Each row was made from one path, in order. Every step used is in the known rows, and no mark comes twice. Write each row's path.
Known rows:
refunuz/getep: [ -3  -5  -4  -2   3   1  -6  -5  -3   3  11   1  -4  -1   3  -1   0  11
  -5   0 -15   0  -3  -8   6   0  -1  -7   3   3 -13 -10   2]
lifez/getep/refunuz/guvi/tobot/bufeg: [  4 -18   1  -5  -5   6  -9 -11 -21  16  -1   3 -16  13  11  -4   6  -3
   3  -5   5 -17 -17 -25  -9 -10  -9 -15  -3  20 -18 -15   7]
refunuz/getep/dafifip: [  1  -6  -8   8  -2  -7  -4 -14  -8   1   9   4  -8  -4   7   0  -1  -3
   3   1 -16   4  -3   3   3  -8   4  -6  12   4 -19 -11   5]
tufu/tobot/bufeg/dafi/getep/lifez: [ -1 -10 -14   4   2  -8  10  -6 -22  21  21  15  -5   4  10 -13   1   4
 -14  -5   2   3   8 -20  -6  -7   2  -6   3  27  -9   1   6]
dafi/refunuz/guvi/tobot: [ -5 -10   6 -18  -5  11  -8 -18 -10   9  -2  -6   4  -1   7  -3   7   7
   4   2  -1 -16  -2 -21  -2  -9 -11 -10   0   9  -7 -24   4]
dafi/tobot/refunuz/getep/lifez: [  1 -17   0   4  -4  -6   4 -14 -19  16  26  12  16  -1  -2 -12   7   4
 -13  -6 -25  -2  13 -22  -1   1 -11 -11  -1  13 -11 -16  15]
bufeg/getep/refunuz/guvi: [ -2  -8  -2   0  -3   3  -8 -25  -3   9  -7   7   2  -1   1  -4   8   7
  -3  -3 -10   2  -3 -17  12  -7  -1  -4  10  10 -27 -10   9]
guvi/refunuz/getep/dafifip/dafi/lifez: [  1 -15 -12   4  -4  -7  -6 -20 -15  17  22  -7  11   3  11   2   3 -14
   1   9  -2  -5  -3  -8   3 -22   0  -6  13  13 -22 -14  -5]
getep/dafifip/dafi/tufu/tobot/refunuz/guvi: [  4 -18  -6  -5   6  -7  -6 -27 -19  19  12   7   1   1   8  -8   4  -5
   0 -18   4  -6  22 -16  -5 -29   2  -4  15  20 -19 -10  -2]
bufeg/getep/dafifip/dafi/refunuz/guvi: [  1  -9  -5  -2  -1 -10  -7 -37  -8  11   4  -9  12 -15   7  -3  -2  -5
   0   0   0   5   9 -19  16 -32  -4 -10  18  10 -28 -15   4]
lifez/dafi/getep/refunuz: [  0 -19  -2 -12   4   1   2 -24 -12  21  16  12   2  10   1 -16  -2   8
  -5   5  -5   6  -8 -22   6   4   1 -11   2  13 -13  -1  10]
bufeg/dafi: [ -4   5  -1  -5  10  -2 -11   4  -7  15   9  -4  -1  -4   2   0  -2  15
  -8   9  -2   4   2  -1   7 -10   1  -6  10   0  -8  -3  -7]
dafi/tufu: [ -7  -4  -4 -12  12   0  -1 -13   0  11   9   2   2   5   3  -8   7  23
   2  -6  -5   6  -3  -6   7   4  10  -5   2   5  -3  -2  -8]
guvi/tobot: [ -6   1   2  -9   5   8 -12   3  -8   8  -2  -2  -7   9   8  -1   7  11
   5  13   0  -5  -8  -4  -1  -2   5  -2   2   4  -4 -13   0]
dafifip/dafi/tufu/tobot/refunuz/getep: [ -4 -20  -7  -7  11  -1  -5  -7 -16  19  21   6   9   4   3  -9   3  10
 -16 -16  -2  -6  19 -32   1 -14   7  -8   3  18 -15  -6  -2]
dafi/tobot/refunuz/getep/dafifip: [  3 -15   0   6  -2  -9   4 -13 -20   7  21   7  -1  -9   3  -9   3  -3
  -3  -7 -20  -2  12 -20   2  -4  -2 -13   9   7 -13 -20  11]
bufeg/dafi/getep/refunuz/guvi: [ -3 -14  -7  -6   2  -4  -2 -27 -10  22  11   0   5  -8   2  -4   4   2
  -9  -6  -5   0  -2 -24  10 -12  -9 -14   7  12 -22 -15   7]
dafifip/getep/refunuz/guvi/tobot: [  0  -9  -3  -7  -9   4 -15 -21  -6  13  -9  -6 -10  10   5  -3   9   4
   4   3   0  -9 -10 -18   3 -18  -1   1   4  10 -26 -15  10]
dafi/lifez/getep: [ -1 -21  -2 -11   4   1   3  -7  -5  12  16   4   0   4  11 -11  -2  17
  -3   2  -1   5  -5 -16  10  -2  -7 -13   2   8  -5  -7  -3]
refunuz/guvi/tobot/dafi/tufu: [  0 -18  -1  -7   7   2 -14 -10 -13  20  17  -9   3   0   9   0  12  19
   5 -14   2 -10  -6 -19  -7 -18   2 -11   1  16  -4 -21 -13]
tufu/dafi/lifez: [ -5 -18  -7 -18   2   1   1  -8  -6  15  26   7   8  19   5 -10   1  19
   2   3  -2   5   6  -6   8   4   0  -4   6  10  -1   0  -8]
tobot/bufeg/getep/lifez: [  0   2  -8  12   2  -6   3 -11 -12   9  11  13  -2   8   5  -8   6  15
  -4  -3  -8  11  -3  -5   0  -4   4  -2   8  14 -15   2   5]
dafi/lifez/getep/dafifip: [  4 -22  -6  -1  -4  -7   6 -16 -11  10  13   6  -3   2  14 -10  -3   4
   5   4  -1  10  -5  -5   8 -10  -5 -12   9   9 -10  -8   1]
bufeg/dafi/lifez/getep/refunuz/guvi: [  2 -28  -4 -10  -5  -2  -1 -18 -14  29  12   3  13  -4   7  -7  -1   7
 -11  -3   3  -3  -2 -24  10 -21 -21 -20   5  15 -20 -13   0]
bufeg/getep/dafifip/dafi: [  2   2 -10   8   9 -14 -10 -15  -7  10   5  -6  -1  -4   9  -1  -2   0
   1  12   2  16   3   0  18 -26  11  -3  19   5 -27  -4   1]
guvi/getep/dafifip/dafi: [  4  -6  -7   6   2 -12  -8 -19 -11  13   8  -3   3  -2  11  10  -3  -8
   4  15  -4   7 -12   8  11 -21   6  -3   8   4 -16  -4  -2]
lifez/getep/dafifip/dafi/refunuz/guvi: [  7 -20  -1  -9  -5  -9  -8 -35 -10  15   8 -10   5  -8   9  -4 -10 -15
   1   2   3   1   3 -18  11 -31 -13 -19   9  11 -23 -14   5]
refunuz/getep/lifez: [ -1  -8  -9   7  -6  -5  -2 -17  -7  10  14   9  10   3   2  -3   3   3
  -8   3 -20   4  -2   0   1  -2  -5  -6   2  10 -17  -6  10]
dafifip/dafi/tobot/bufeg/getep: [  0   3  -6  -5  22 -10  -3   1 -10  14  18 -12  -3  -2   9 -11   0  14
  -6   2   1   5   7 -29  17  -7   2  -8   5  14 -18  -5  -5]
getep/refunuz/guvi/tobot/bufeg: [  0  -4   0  -8  -2   7 -10 -14 -20  13   0   3 -15  17   6  -2  14   0
   9  -5   0 -19 -13 -15 -15  -7 -10  -3   5  15 -18 -14   4]
guvi/tobot/bufeg/dafi/lifez/getep: [ -1 -18  -3  -5   9  -2   2  16 -24  26  21  -6  -4   2  17  -7   1  16
  -8   4  19  -8  -6 -25  -4 -18 -10 -20   1  18  -2 -14 -10]
lifez/dafi/refunuz/getep/dafifip: [  4 -20  -1  -6  -6  -2   1 -23 -16  12  19   6  10  -5   3 -11 -10   0
  -4   5  -8   0   2 -14   1 -12  -3 -16   8   8 -14  -9   8]
dafi/lifez: [ -5  -7  -4 -12   5   1   2 -10  -6   8  16   4   1   8   7  -8   5  20
   3   2  -8   2  -1  -6   6   0  -9  -3   8   5  -5  -6  -6]
refunuz/guvi/getep/lifez/dafi/tobot: [ 10 -29   1  -3  -5  -3   3 -26 -14  26  19  10  25  -8  10  -7  -4   0
 -10  10 -10  -4  -1 -15   3  -9 -11 -12 -10  21  -8 -14   7]
tufu/getep/dafifip/dafi: [  4 -17 -11  -2   0 -12 -13 -19 -11   8   5  -7  -8   8  11   0 -10 -17
   2   7   0  12   8   6  17 -20   5  -1  11   7 -15   3   0]

Write each row's path:
[  7 -14  -4  -5  -1  -8   0 -15  -8  22  20   1  12   5   2 -21  -8  12
 -10  15  -5   9   6 -15  11 -10  -1  -5   0  15 -13   1   8]
dafifip/getep/lifez/dafi/tobot
[  0 -21   2  -3 -19   1   2 -41 -10  16   6  12  25  -7   5   3   4   3
  -4   0 -16  -6  -8 -10   2  -7 -12  -8  -5  13  -8 -15  10]
dafi/refunuz/guvi/getep/lifez
[  2 -12  -1   7   1 -13   2  -2 -25  19  25   2   8 -19   2  -5  -1  -4
 -13  -4 -13  -2  16 -21   3 -16  -4 -18  12   7 -13 -21   6]
bufeg/dafi/tobot/refunuz/getep/dafifip
[ -2 -15   5 -17   3   0  -2  -1 -16  16  27   8   5  13  -3 -14   1  12
  -3  -2 -11   0  18 -22   6  10   5  -9   2   9   2  -6   0]
tufu/dafi/tobot/refunuz
[  4 -24   9 -15  -5   8  -1 -28 -11  17  12   6  19 -11   6  -2  -7  11
  -7   2  -4 -11  -7 -23   3 -11 -10 -17  -5  10  -4 -12   1]
lifez/dafi/refunuz/guvi/getep
[  8  -8  -5   1  -3  -7  -7 -17  -7  18  14   4   6  11   0 -14  -9  14
  -8  14  -4  10  -1   0   5 -16   1   0   7  11 -17   8   5]
dafifip/getep/lifez/dafi
[  3 -37  -1  -6 -19   6 -19 -16 -23  17   3  -3  -6  13   9   2   4  -7
   1  -7  -3 -11  -5 -20  -1 -15  -6  -5  -1  17 -11 -12   4]
tufu/getep/refunuz/guvi/tobot/dafi
[  0 -15  -2 -11  13   0   2 -16  -7  14  22   4  -1   1   6 -14  -7  14
  -6   5  -1   5  -2 -20   6   0   2 -13   1  10  -5  -5   2]
lifez/dafi/getep
[ -3 -20  -2  -4  -4  -1  -7 -13 -21  21  17   0  -5  11   6  -4  11  10
   4   0  -6   0 -18 -27   0  -2   5  -9   1  14 -10 -13   7]
guvi/tobot/dafi/getep/refunuz
[ -2 -13  -5  -9   2  -3   4  -6 -17  19  16  13   1  17   2 -17   5  14
  -2  -2  -5   6   3 -31  13  12  12  -8   3  20 -12   2   5]
tufu/dafi/tobot/bufeg/getep/refunuz
[  4 -21   4  11 -12  -2  -3 -30 -18  16  14  19  15  -2   2   6   7   4
  -7  -9 -19  -7  -4  -6  -8 -13 -12  -8   1  12 -10 -14   9]
tobot/refunuz/guvi/getep/lifez
[ -3 -17  -5  -9  -1   1  -1 -38  -5  11   8   7  -3   2   3  -7   8   2
   1  -9 -12   0  -7 -23   8   1  -8  -9   4  13 -21 -14  12]
dafi/getep/refunuz/guvi
[  3 -29 -11  -3  -2   0   4 -17 -13  25  18  22  22   6   7 -19  -3   9
 -18  -1  -2   1  10 -16  -6  -6   8  -6  -4  29 -11   2   6]
refunuz/getep/lifez/dafi/tufu/tobot
[ -4 -24 -12 -15   3  -2 -10 -29 -10  24   3  -1  11  16   3  -7   0   1
  -5  -5   1  10   3 -14  20  -7   7  -3  -2  14 -13   9   0]
dafifip/dafi/tufu/getep/refunuz
[ -2  -8 -11   5   7 -14   3 -16 -11  14  16  -1  -5 -12   9  -3  -3   1
  -3   3  -1  13   1  -6  10 -15   6 -12  14   6 -12 -10   3]
bufeg/dafi/getep/dafifip
[ -1   1  -6  11   1  -8  -2 -14  -5   0  -1   7  -7  -5   8  -4   0   7
   3   7  -6  15  -1   1  13 -10  14  -2  17   3 -18  -7   4]
bufeg/getep/dafifip
[ -6 -11  -5  -9   2  -1   3 -26  -7  12   7  10  -5  10   2 -10   6   8
   1  -1 -14   8 -11 -18  10   9   3  -6   2   9 -14  -5  12]
dafi/getep/refunuz
[  5 -22  -4   6   7 -12  -4 -36 -18  24  20   2  16 -10   7   8   5  -3
   1 -17  -2  -3   0 -10   2 -33   1 -11   8  11 -15 -15  -5]
tobot/refunuz/guvi/getep/dafifip/dafi/tufu
[  1 -31  -4 -12 -12  -2 -14 -32 -20  14  -1 -16   4  -1  15   0  -5 -23
   5   3  10  -8  12 -15   8 -31  -9  -9   4  16 -14 -18   6]
tufu/getep/dafifip/dafi/refunuz/guvi/tobot
[  5 -11  -3   2  -3  -7  -4 -12  -8   5   2   6 -13   1  10  -5  -6  -3
   4   7  -3  10  -6   1   8  -9   6 -11   8   4 -11  -5   5]
lifez/getep/dafifip
[  0 -13  -9   5   9 -10  -2 -16 -18  19   8  11   6  -1   9 -13   4   7
  -7 -10   9   9  20 -22   7 -26  21  -4  17  19 -19  -3   0]
bufeg/getep/dafifip/dafi/tufu/tobot/refunuz
[  3   4  -8  -1   7 -12 -13 -16  -8  11   9  -8  -6   5   7   1  -3  -8
   8  12  -3   8   0   9   9 -21   3  -1  17   2 -21  -2  -3]
getep/dafifip/dafi
[  4 -25  -4  -6 -13  -2 -10 -20 -18  22  18  -8  -2  10   8  -4  12  16
   4  -8   0  -9 -12 -29  -1 -27 -11  -4   9  15 -22 -17  -1]
dafifip/getep/refunuz/guvi/tobot/dafi/lifez
[ -3 -16   4  -8  -6   2  -2 -19 -11  19   7  -1  20 -21   5   8  -2  11
 -11  -1  -4  -9  -5 -21  10 -17  -9 -16   0   5  -5 -17  -2]
bufeg/dafi/refunuz/guvi/getep
[  2  -7  -6  12  -1  -2  -4 -14 -17  12   5   6   0   3  12  -3  13   7
  -2  -3   3  -5  -3 -14 -10 -16  -5  -5   6  23 -19 -18   7]
refunuz/guvi/tobot/bufeg/getep/lifez
[  0 -24  -3 -11  -7   2   3 -18 -11  18   9  11   3  12   6 -12   2   9
  -2   4  -5   5 -11 -18   9   1  -9 -12   1  11 -13  -3   5]
dafi/lifez/getep/refunuz
[  3 -13   3 -13  -8   2  -1 -25 -16  21  17  12  23   9  -2 -15  -5  10
  -8  13  -7   3   2  -8  -2  -5  -7 -10   2  12  -5   3   7]
getep/lifez/dafi/refunuz
[ -6 -18  -8 -13   8  -2   2 -14  -4  10  24   5  -2  11   4  -9  -1  14
   0  -1  -5  10   2 -16  13   9  11  -9   2  11  -3  -3   2]
tufu/dafi/getep
[  4 -20   0  -2  -7   1   0 -35 -12  20  11  10  29  -8   2 -14  -4  11
 -13   3  -3   3   9 -22   4 -19 -11 -14   5  19 -17  -9   9]
bufeg/getep/lifez/dafi/refunuz/guvi
